What can hang from each mark
lala: nidep
zoku: tudi
gubot: mikofil
nidep: fosok lala tudi
tulu: tudi
tudi: nidep tomu topan tulu zoku
mikofil: fosok gubot

Every row comes from one small tree of marks. Brackets hold a mark, then the marks that hang from it, in alphabetical order. Every link used is in the known rows. Which tree was each row made from?
Known rows
[tudi tomu topan zoku]: [ 0.55  0.09  0.67 -0.53 -2.88  1.32 -0.38 -2.03  0.58 -0.31 -0.13 -0.96
  0.38  0.99 -4.88  1.27  1.55 -1.25  1.16 -0.69 -0.43  0.14]
[tudi topan tulu]: [ 0.22  0.33  0.90 -0.90 -2.02  0.94  0.00 -1.92  0.85  0.20 -0.36 -0.16
 -0.80 -0.62 -4.22  0.24  1.29 -1.13  1.85  0.60  0.86  0.78]
[zoku [tudi topan tulu]]: [-0.49  0.32  0.48 -1.22 -2.15  1.16  0.21 -1.57  0.88  0.76 -0.28 -0.29
 -0.83 -0.93 -4.87  0.51  0.92 -1.74  2.29  0.38  0.76  1.31]
[zoku [tudi nidep tomu tulu]]: [-0.29  0.24 -0.09 -1.74 -2.15  1.00  0.27 -1.74  2.15  1.39  0.30 -0.78
  1.01  0.49 -4.57  1.68  1.71 -2.31  1.98  0.71 -0.16  1.43]
[tudi nidep topan tulu zoku]: [ 0.31  0.91  1.22 -2.54 -3.44  0.32 -1.23 -1.25  1.16 -0.47 -0.23  0.45
  0.37  0.24 -4.81  1.28  1.48 -1.41  2.90  0.26  0.51  1.32]
[nidep fosok lala [tudi topan]]: [ 1.14 -1.23  0.04 -0.42  0.70  0.62 -0.02 -2.08  1.50  0.79 -0.82 -1.47
 -1.71 -0.69 -4.37  2.65  0.30  0.02  1.91  0.52  0.40 -1.00]
[mikofil fosok gubot]: [ 1.07 -0.14 -0.45  0.57 -0.52  0.92 -0.20 -2.22  0.07  0.70 -0.22 -1.22
 -0.10  0.54 -2.51  0.89  0.81 -2.59  1.27  0.88  1.04 -0.46]
[tulu [tudi tomu zoku]]: [ 0.28 -0.06 -0.14 -0.24 -1.85 -0.01  0.01 -1.65  1.23  0.46  0.36 -1.84
  0.58  1.37 -3.48  1.17  0.94 -1.31  0.33 -0.34 -0.18  0.08]
[lala [nidep fosok [tudi tulu]]]: [ 0.96 -1.87  1.06 -1.77  0.21 -0.83  0.12 -1.40  2.28  1.75 -1.43  0.17
 -0.35  0.06 -3.85  1.70  0.62 -0.06  1.51  1.23 -0.88  0.31]
[zoku [tudi tomu]]: [-0.21 -0.61 -0.58  0.02 -1.21  1.52  0.94 -2.73  0.93  1.82  0.29 -1.77
 -0.16  0.61 -4.02  0.93  1.15 -2.08  0.59 -0.12 -0.23  0.35]
[tudi nidep tulu]: [ 0.20  0.17  0.59 -1.63 -1.61  0.21 -0.25 -2.40  1.47  0.98 -0.14 -0.23
 -0.21  0.38 -3.51  0.88  1.49 -1.66  1.60  0.79  0.54  0.81]
[nidep lala [tudi tomu tulu]]: [ 1.41 -0.57  0.86 -0.91  0.63  1.51  0.37 -1.51  2.54  1.50 -0.44 -2.04
 -0.23  0.25 -3.77  2.26  1.62 -0.19  0.94  1.00  0.13 -0.37]
[tulu [tudi nidep]]: [-0.53  0.56 -0.84 -0.79 -1.37 -1.10 -0.03 -2.47  0.97  0.78  0.52 -1.41
 -0.40  0.71 -2.64  1.00  0.51 -2.06  1.41  0.56  0.95  0.17]
[zoku tudi]: [-0.33 -0.58 -0.42 -0.08 -0.88  0.95  0.78 -2.99  0.40  2.01  0.06 -1.18
 -1.27  0.21 -3.49  0.42  0.64 -1.97  0.59 -0.09  0.46  0.21]
[tulu [tudi zoku]]: [ 0.17 -0.07 -0.02 -0.37 -1.54 -0.51 -0.24 -1.79  0.70  0.73  0.14 -1.36
 -0.45  0.86 -2.88  0.59  0.41 -1.26  0.47 -0.41  0.67  0.11]
[tulu [tudi tomu]]: [-0.11 -0.02 -0.73  0.29 -1.05 -0.01  0.75 -2.27  1.09  0.85  0.47 -2.16
 -0.06  0.87 -3.05  0.90  0.92 -1.54  0.32  0.25  0.30 -0.17]
[gubot [mikofil fosok]]: [ 1.47 -0.40 -1.20  0.79 -0.01  0.66 -0.40 -1.95  0.45  1.49  0.23 -0.32
 -0.04  0.65 -2.14  1.20  0.01 -2.59  0.86  0.49  0.91 -1.68]
[nidep lala]: [ 1.10 -0.52 -0.18  0.14  0.41  1.05  0.12 -2.86  0.84  1.62  0.12 -1.81
 -1.63  0.24 -2.78  1.12  0.89 -1.23 -0.14 -0.23  1.27 -0.57]
[tudi nidep tomu tulu]: [ 0.20  0.27  0.36 -1.46 -1.93  0.73  0.03 -2.04  2.01  0.74  0.12 -0.67
  0.96  0.94 -3.95  1.37  2.07 -1.69  1.49  0.81 -0.04  0.89]
[tudi [nidep lala] tulu zoku]: [ 1.40  0.22  0.88 -2.27 -1.27  0.56 -1.32 -1.25  2.08  0.83  0.10 -0.68
  0.02  0.66 -3.93  2.06  1.56 -1.27  1.35  0.11  1.10  0.82]
[lala nidep]: [ 0.35 -0.70  0.19 -0.83 -0.91 -0.42  0.13 -2.85  0.47  1.62 -0.29 -0.63
 -0.92  0.96 -2.76  0.26  0.88 -1.73  0.10 -0.19  0.15  0.01]
[mikofil fosok]: [ 0.87 -0.86 -0.82  0.38 -0.47  0.85  0.27 -2.21  0.16  1.38  0.37 -0.69
 -1.08  0.73 -3.06  0.88  0.50 -2.27  0.93  0.00  0.74 -0.67]
[lala [nidep [tudi topan]]]: [ 0.01 -0.22  0.73 -1.58 -1.19 -0.35 -0.03 -2.27  0.27  0.47 -0.79 -0.73
 -1.24  0.26 -3.54  1.05  0.73 -0.96  2.05  0.60 -0.29 -0.31]
[tudi tulu]: [ 0.54 -0.35  0.86 -0.62 -0.92  0.75  0.31 -2.23  1.31  1.22 -0.52 -0.49
 -0.77  0.02 -3.26  0.12  1.35 -0.99  0.54  0.48  0.54  0.47]
[tulu [tudi tomu topan]]: [-0.59  0.72 -0.66 -0.08 -2.07  0.06  0.40 -1.87  0.70 -0.21  0.37 -1.84
 -0.13  0.42 -3.95  0.97  0.80 -1.62  1.44  0.22  0.41  0.12]

Which tree is each row?
[ 0.78 -0.84  0.96 -0.66 -0.99  1.03  0.20 -2.25  1.29  0.88 -0.73 -1.72
  0.24  1.52 -3.77  1.79  1.48 -0.31  0.65 -0.09 -1.03 -0.57] -> [nidep [tudi tomu zoku]]
[ 0.38 -1.41  0.51 -1.36 -0.52 -0.84 -0.04 -2.01  1.02  0.73 -1.25 -0.21
 -1.05 -0.08 -4.25  1.87  0.26 -0.57  2.25  0.67 -0.78 -0.42] -> [lala [nidep fosok [tudi topan]]]
[ 0.31 -0.04  0.09 -1.56 -2.45  0.38 -0.35 -1.35  2.41  0.00 -0.37  0.21
  1.08  0.01 -5.74  2.26  1.53 -1.33  2.92  0.93 -0.39  1.07] -> [tudi [nidep fosok] tomu topan tulu]
[ 0.70 -0.05  2.18 -2.88 -2.19 -0.26 -0.90 -0.66  1.19 -0.03 -1.11  0.07
 -0.06  0.23 -4.56  1.37  1.11 -0.47  2.58  0.55 -0.50  0.79] -> [lala [nidep [tudi topan tulu zoku]]]
[ 1.17 -0.88  0.62 -1.81 -2.14  0.27 -0.74 -1.16  2.94  0.64 -0.49  0.10
  1.84  1.10 -5.16  2.51  1.60 -0.95  1.71  0.30 -1.07  1.10] -> [tudi [nidep fosok] tomu tulu zoku]
[ 1.10 -2.14  0.97 -1.51 -0.31 -0.95 -0.41 -1.74  1.63  1.41 -1.44 -0.24
 -0.29  1.08 -3.86  2.05  0.40 -0.17  1.04  0.07 -1.29 -0.25] -> [lala [nidep fosok [tudi zoku]]]
[ 1.31 -1.07 -0.97 -0.53  0.03  0.48 -0.27 -2.39  2.54  1.33  0.17 -1.52
  0.34  0.79 -4.37  3.16  1.17 -1.38  1.04  0.24 -0.07 -0.36] -> [tudi [nidep fosok lala] tomu]
[-0.15 -0.54 -1.34 -0.53 -1.10 -0.92  0.14 -1.94  2.24  0.71  0.26 -1.32
  0.88  0.89 -3.87  2.28  0.62 -1.61  1.51  0.72 -0.23  0.13] -> [tulu [tudi [nidep fosok] tomu]]
[ 1.07  0.16  1.15 -1.36 -0.09  1.15 -0.18 -1.31  1.56  0.64 -0.63 -1.24
 -1.42 -0.93 -4.19  1.96  1.08 -0.13  2.15  1.02  1.01 -0.10] -> [nidep lala [tudi topan tulu]]
[-0.43 -0.17 -0.21 -1.97 -2.24  0.22 -0.35 -1.35  1.91  0.76 -0.27  0.43
  0.05 -0.89 -5.73  1.93  0.55 -1.96  3.57  0.80  0.16  1.75] -> [zoku [tudi [nidep fosok] topan tulu]]
[ 0.68  0.20  1.28 -1.39 -3.14  1.47 -0.48 -1.01  1.38 -0.38 -0.43 -0.31
  0.78  0.39 -5.26  1.16  1.85 -0.91  1.63 -0.01 -0.23  1.03] -> [tudi tomu topan tulu zoku]
[ 1.90 -2.02  0.49 -0.54  1.11  0.55 -0.46 -1.77  2.04  1.52 -1.04 -1.43
 -1.03  0.30 -3.99  2.92  0.47  0.39  0.71 -0.03 -0.25 -0.91] -> [nidep fosok lala [tudi zoku]]
[ 0.63  0.03  1.79 -1.75 -2.32  1.22 -0.27 -0.84  1.67 -0.30 -0.83 -0.78
  0.64  0.40 -5.11  1.88  1.70 -0.13  2.38  0.47 -0.82  0.39] -> [nidep [tudi tomu topan tulu zoku]]
[ 2.26 -1.80  1.18 -1.44  0.75  0.59 -0.61 -0.87  2.94  1.47 -1.26 -0.75
 -0.53 -0.20 -4.42  2.83  0.72  0.59  1.17  0.47 -0.03 -0.07] -> [nidep fosok lala [tudi tulu zoku]]
[ 0.81 -2.01  0.17 -0.82  0.14 -0.48  0.58 -2.10  2.02  1.61 -1.06 -0.96
  0.16  0.98 -3.92  2.27  0.77 -0.46  0.96  0.60 -1.70 -0.54] -> [lala [nidep fosok [tudi tomu]]]
[-0.01  0.78 -0.79 -1.42 -1.42  0.87 -0.46 -2.20  0.67  0.90  0.67 -1.34
 -1.11 -0.41 -4.57  2.12  0.62 -2.50  2.60  0.04  1.31  0.50] -> [zoku [tudi [nidep lala] topan]]
[ 0.44  0.98  1.09 -2.36 -3.76  0.89 -0.96 -0.96  1.65 -0.65 -0.08 -0.05
  1.57  0.80 -5.39  1.90  2.05 -1.53  2.69  0.19 -0.27  1.32] -> [tudi nidep tomu topan tulu zoku]
[ 0.60 -0.58  1.02 -0.94 -0.52  1.19  0.74 -2.00  2.03  1.27 -0.73 -1.39
  0.21  0.45 -3.78  1.51  1.80 -0.25  1.09  1.10 -0.59 -0.07] -> [nidep [tudi tomu tulu]]
[ 0.64 -0.94 -1.50 -0.76 -0.20  0.84  0.05 -1.99  2.48  2.02  0.46 -1.60
  0.32  0.38 -4.85  3.35  0.81 -2.07  1.53  0.07 -0.22  0.32] -> [zoku [tudi [nidep fosok lala] tomu]]
[-0.21  0.43 -0.24 -1.34 -2.14 -1.22 -0.75 -1.88  1.04  0.36  0.45 -1.07
  0.17  1.21 -3.14  1.30  0.60 -1.80  1.42 -0.01  0.62  0.46] -> [tulu [tudi nidep zoku]]
[ 0.57  0.79 -0.41 -1.05 -1.64  1.03 -0.54 -2.16  1.25  0.06  0.58 -1.69
 -0.05  0.63 -4.52  2.49  1.54 -1.92  1.96  0.09  0.75 -0.12] -> [tudi [nidep lala] tomu topan]
[-0.49  1.26 -0.14 -1.63 -3.14 -0.97 -1.00 -1.46  0.54 -0.68  0.39 -0.82
  0.12  0.65 -4.05  1.43  0.53 -1.94  2.74  0.01  0.86  0.73] -> [tulu [tudi nidep topan zoku]]
[-0.55  0.17 -1.13 -0.99 -1.77 -1.42 -0.35 -1.81  1.30 -0.12  0.12 -0.49
 -0.19 -0.20 -4.26  1.87 -0.01 -1.84  2.79  0.76  0.66  0.49] -> [tulu [tudi [nidep fosok] topan]]
[ 0.48 -0.87  0.17 -1.39 -1.00 -0.24 -0.23 -2.00  2.42  1.15 -0.62  0.31
  0.17  0.06 -4.13  1.66  1.10 -1.18  1.73  0.93  0.13  0.87] -> [tudi [nidep fosok] tulu]
[ 0.37 -0.01  1.47 -2.18 -1.80  0.21  0.09 -1.02  1.66  0.26 -0.77 -0.52
  0.47  0.22 -4.58  1.57  1.59 -0.65  2.33  1.07 -0.86  0.46] -> [lala [nidep [tudi tomu topan tulu]]]
[ 1.05 -0.67  1.74 -1.40 -1.33  1.12 -0.02 -1.34  2.19  0.78 -0.91 -1.10
  0.76  1.01 -4.22  1.80  1.87  0.01  1.10  0.60 -0.99  0.22] -> [nidep [tudi tomu tulu zoku]]
[-0.03 -0.04  0.45 -0.36 -1.33  1.27  0.53 -2.49  0.76  0.22 -0.50 -1.74
 -0.46  0.46 -4.19  1.69  1.36 -0.68  1.81  0.56 -0.52 -0.64] -> [nidep [tudi tomu topan]]
[ 0.88  0.17 -0.57 -0.64 -0.53  0.98 -0.14 -2.68  1.77  1.15  0.68 -2.03
  0.07  1.08 -3.61  2.41  1.64 -1.91  0.68  0.07  0.56 -0.31] -> [tudi [nidep lala] tomu]
[ 0.30  0.09 -1.15 -1.06 -0.59  1.25  0.17 -2.41  1.80  1.75  0.97 -2.16
  0.04  0.80 -4.18  2.54  1.25 -2.60  1.28 -0.01  0.39  0.33] -> [zoku [tudi [nidep lala] tomu]]
[ 0.16  0.80  0.43 -1.55 -3.51  0.80 -0.83 -1.95  0.89 -0.57  0.17 -0.73
  0.99  1.25 -4.93  1.95  1.68 -1.89  2.18 -0.36 -0.33  0.50] -> [tudi nidep tomu topan zoku]
[ 1.27 -1.10 -0.13 -0.27  0.46  1.10  0.19 -1.80  1.98  0.74 -0.67 -1.91
 -0.67 -0.25 -4.97  3.25  0.82 -0.09  1.80  0.56 -0.32 -1.05] -> [nidep fosok lala [tudi tomu topan]]
[ 1.11 -0.81  1.94 -2.34 -1.53  0.14 -0.31 -0.72  2.19  0.90 -0.85 -0.54
  1.02  1.36 -4.04  1.83  1.68 -0.40  1.21  0.43 -1.32  0.54] -> [lala [nidep [tudi tomu tulu zoku]]]
[ 1.31  0.02  0.22 -1.37 -1.05  0.40 -1.04 -2.19  1.29  0.95  0.37 -1.17
 -0.47  1.08 -3.45  2.08  1.18 -1.62  0.87 -0.53  0.91 -0.05] -> [tudi [nidep lala] zoku]
[-0.46  0.67 -1.06 -0.66 -1.63 -0.59  0.26 -2.25  1.43  0.55  0.77 -1.84
  0.64  1.30 -3.15  1.49  1.16 -2.16  1.32  0.62  0.31  0.22] -> [tulu [tudi nidep tomu]]
